Each row was made from one path, in order. Every step used is in the known rows, and no mark comes twice. Write each row's path.
Known rows
zefamiv, nurat: [-12   6  -7   7  10   7  22  19   6   9  -9   1  -7 -16   5   2  17  -3
   1   3  18 -29  26]
besi, damal, rugi: [ -8   2   6  14   8   2   4  16  -2   6   0   4  13 -21   9 -10 -21  -3
   9 -18  14  -7 -13]
damal, nurat, reruduk, besi: [-15   2 -16   3 -11 -20  22   1   2  -3   3  -6  15  -3  -6  16  16  -1
 -12 -18   7   7  -8]
tonor, zefamiv, besi, damal: [  4   6   7  12  -4  -4  20  12   0   6  -8   1  -3 -29  -2   5   7   6
   4 -17  -7  -7   7]
rugi, zefamiv, besi, damal: [ -1  -8   2  13 -13  -7  14  13  -3   5 -16  -5  -2 -29  -4   8  -7   8
   0 -15  -1 -11   7]
rugi, zefamiv, nurat, reruduk, besi, laro: [-14   7 -25  -9 -34  -5  13   3  20  -2 -10  -2  -1 -25 -19  29  12 -10
  -4 -15   4 -10 -15]
nurat, reruduk, besi, damal, rugi, telob: [-13  12  10   5   9  10   6  -2   3  15  -1  10  26  -6  14  16 -28   3
  -2  -9  19   5   4]
besi, laro: [ -7   9  -5  -9 -19  -7  18   2  19   7  -3  -7   2 -33  -2  20   3  -9
   0 -14   3 -24  -8]
zefamiv, besi: [ -3  -1   9   9   5 -11  16  15   5  13  -8 -12 -11 -20   8   7  24  -4
  -5 -10  -1 -14   8]
tonor, reruduk, besi, damal, nurat: [ -8   1  -1  14  -3 -18  35   5 -14 -13   7  -6  38 -17  -1  12   2  12
 -15 -17   3  -6  -2]
besi, damal, tonor: [  5  -4   1  17  -3   0  15  -1   8  -1   2   2  10 -22   1   9  -7  -4
  -9  -4  10  -7  -1]
nurat, lonulo: [-16  11   6  13  -2 -27   1  -4  17   5  -4  -7 -10  -3  14  -9 -18   1
  -9 -19  -7 -16  -6]
bobid, tonor: [  0  -2  12   2 -17 -23   7   1   8   1  -9 -18  -4  -5  10  13   2  -4
   0  -7   0 -11  27]
reruduk, besi, damal, nurat, lonulo: [-18  10   5  23  -4 -26  16  -4   5 -15   0 -11  11  -5   5  -3 -12  14
 -17 -21  -8  -7 -15]
zefamiv, besi, damal, rugi: [ -7   1  11  18   9   4   5  22  -3   4  -2   1   7 -23   8  -8  -9  -3
   6 -16   9  -3 -14]
bobid, tonor, reruduk, nurat, zefamiv, besi: [ -5  -5   0   9  -1 -24   9  23   4   9  -8  -6  -8 -14   0  10  30  -3
 -12 -17 -17  -5  15]
rugi, damal, tonor, zefamiv: [ 14   2   3   7  11  -9   2 -17  19  16   2  29   4 -26  -3   7   8 -17
  10 -12   2 -17  -5]
bobid, tonor, zefamiv, nurat, reruduk: [ -8  13  -5   9   0 -10  10   7  13  -2   0  13  -6 -16  10  10   8 -12
  10   1  -3   4  22]
tonor, reruduk: [ -3   8  -2  -1  -3 -30   6   6  -2  11   8   6  20 -12  18   7 -19 -12
 -12 -20  -6 -13  11]
zefamiv, besi, damal, tonor, reruduk, nurat, lonulo: [-19  17  13  29 -17 -30   7  -2  11  -9  -6   2  11 -13  12   3  -5   2
 -15 -10 -26   5 -19]
bobid, tonor, reruduk, nurat, zefamiv: [-10  -3 -14   1  -3 -32   7  16   4  13  -2   7   7  -8  -2   5   6  -4
 -10 -25 -12 -10  18]
rugi, damal, nurat, zefamiv, besi, laro: [ -8  -6 -10  -1  -5 -10  18  13  20   2  -2  -5  -2 -36 -11  23  18  -8
  -7 -18  -5 -25 -10]

Write each row's path
[ -5  -4  12  23   8 -12  37  10 -12 -12   3 -10  26 -27   5   9  11  13
  -9  -8   1 -10   3]
zefamiv, besi, damal, nurat
[  0  -3 -10  15 -12  -2  15  -1   9  -6   3   1  11 -15  -7  15  -2  -5
 -13  -8   9   6  -9]
nurat, reruduk, besi, damal, tonor
[ -9  -3 -17   4   4 -26   7  13   6  16   2  14  10 -12  -3   3   7  -7
 -13 -23  -7 -10   9]
damal, tonor, reruduk, nurat, zefamiv
[ 14  13  12  -1  -5 -21   1 -11  10  11  -6   8  -6 -14   2   5  14  -7
  13 -16  -9 -11  18]
bobid, tonor, zefamiv
[ -2 -10  -3  11  21 -17  16  22   2   9   0  -8  -8 -16  -1   2  28   1
 -15 -21  -3 -16  11]
damal, nurat, zefamiv, besi
[-13   1   1  19   2 -21  26   4  -1 -12  12   2  24 -22  16  11 -12   1
  -2  -6  -2   9   3]
besi, damal, nurat, reruduk
[-12  -2 -18   1   4 -29   9  17   4  19   0  12   9 -12  -1   1   5  -4
 -10 -27  -9 -13  13]
tonor, reruduk, nurat, zefamiv
[ -6   4 -11   2 -29 -16  19  11  -5  -5  -5  -9  16  -8  -7  15 -11   6
 -11 -24  -2   1   7]
bobid, tonor, reruduk, besi, damal
[ 18  11   4  10   5  -5   7 -12  10  10   1  21   3 -25  -5   3   7  -7
   7 -14  -2  -8  -1]
besi, damal, tonor, zefamiv
[  2  -4  -8  13 -11   0  17  -1   8  -3   0  -2   9 -14 -10  13   2  -3
 -13  -9  12  -2  -7]
reruduk, besi, damal, tonor
[-19   8  -1  23  -2  -8  -6   6  12  -4 -15   4 -12 -10   5 -12 -21   3
  -3 -12   0 -18  -6]
besi, damal, rugi, zefamiv, nurat, lonulo
[-17   7 -10  10   4  -7  16  14  11   1   2   7  -3 -16  14   8   1 -11
   3   3   6  -2  18]
zefamiv, nurat, reruduk
[-11   0   5  19   9   1   6  25  -3   5  -4   5   8 -24   2  -8  -1  -1
   5 -19   4   0 -15]
reruduk, nurat, zefamiv, besi, damal, rugi
[  2 -11   5   9  -4 -14   2   7   3  15 -19  -5 -14 -24   0   8  14  -4
  -2 -12  -1 -17   5]
rugi, zefamiv, besi
[  6  -6   5  21  -1   1  16   4   8  -3  -1  -2   4 -24   0  11   5  -4
 -11  -2   5  -4  -2]
zefamiv, besi, damal, tonor
[-11  10 -20  -1 -18 -12  13   5  10  -1  -6   0  -5   0 -12  17  25  -6
  -4 -13   4   7   7]
bobid, tonor, zefamiv, nurat, reruduk, besi
[ -3  -8  10  23   4 -14  30   6 -12 -11  -2  -7  24 -29   2   9   6  13
  -7  -9   2 -12   2]
rugi, zefamiv, besi, damal, nurat
[  2  13 -11  10   6  13  17   7   9   3  -7  17  -5 -18 -13   5  30  -4
   3  -2  11 -16  12]
reruduk, besi, damal, tonor, zefamiv, nurat
[ -5 -17  -4  11  22 -17  15  21   5   9  -1  -3  -5 -19  -2   5  22  -2
 -12 -20  -1 -21   9]
rugi, damal, nurat, zefamiv, besi
[ -9   4 -20 -10 -31 -12  13  -2  21  -1   1   1  15 -24 -16  33   4 -16
 -13 -20   1 -14 -24]
rugi, damal, tonor, reruduk, besi, laro
[ -4  -6  -6  10   0  -6  19  25   0   7  -6  -7  -7 -22  -4   2  -1   8
  -6 -23  -3 -11  14]
nurat, zefamiv, besi, damal
[ -6 -10 -24   4  12 -23  17  18  -5   2   9   2  16  -7 -11   0  -3   7
 -19 -36   0 -15  11]
tonor, reruduk, besi, damal, nurat, zefamiv
[  0  -7 -15  17 -14   3  12   1   8  -8  -5   6   7 -17 -12  15  -1  -5
 -11  -3  12   2  -5]
rugi, zefamiv, nurat, reruduk, besi, damal, tonor
[ -8   4   1  10  -9  -6   0  16  -5  -3  -1   0  18  -9   1  -1 -17  -4
   0 -23   7   5 -14]
bobid, tonor, reruduk, besi, damal, rugi
[ -1   6  12  17  11   4   2  17  -2   6  -2   8   6 -25   5  -9  -5  -4
  11 -19   5  -2 -16]
tonor, zefamiv, besi, damal, rugi
[ -5 -11  -9   9 -14 -10 -13   2  -1   8 -14  12   7 -20  -6   0 -27  -4
   8 -22  11  -4 -16]
nurat, reruduk, besi, damal, rugi, zefamiv
[-12  -1 -20   7 -24  -4  19  12   0  -3 -11   0   5 -16 -13  13  -8   7
  -2 -16   7   0   4]
rugi, zefamiv, nurat, reruduk, besi, damal
[ -1  16  -5   5  14   6  17  10   8  13  -8  16 -10 -20  -1  -1  26  -6
  10  -3  10 -27  23]
tonor, zefamiv, nurat
[ -6  -3   2  16  14   2   1  26  -1   6  -1   3   3 -20   3 -11 -10  -2
   4 -23   7  -4 -11]
nurat, zefamiv, besi, damal, rugi
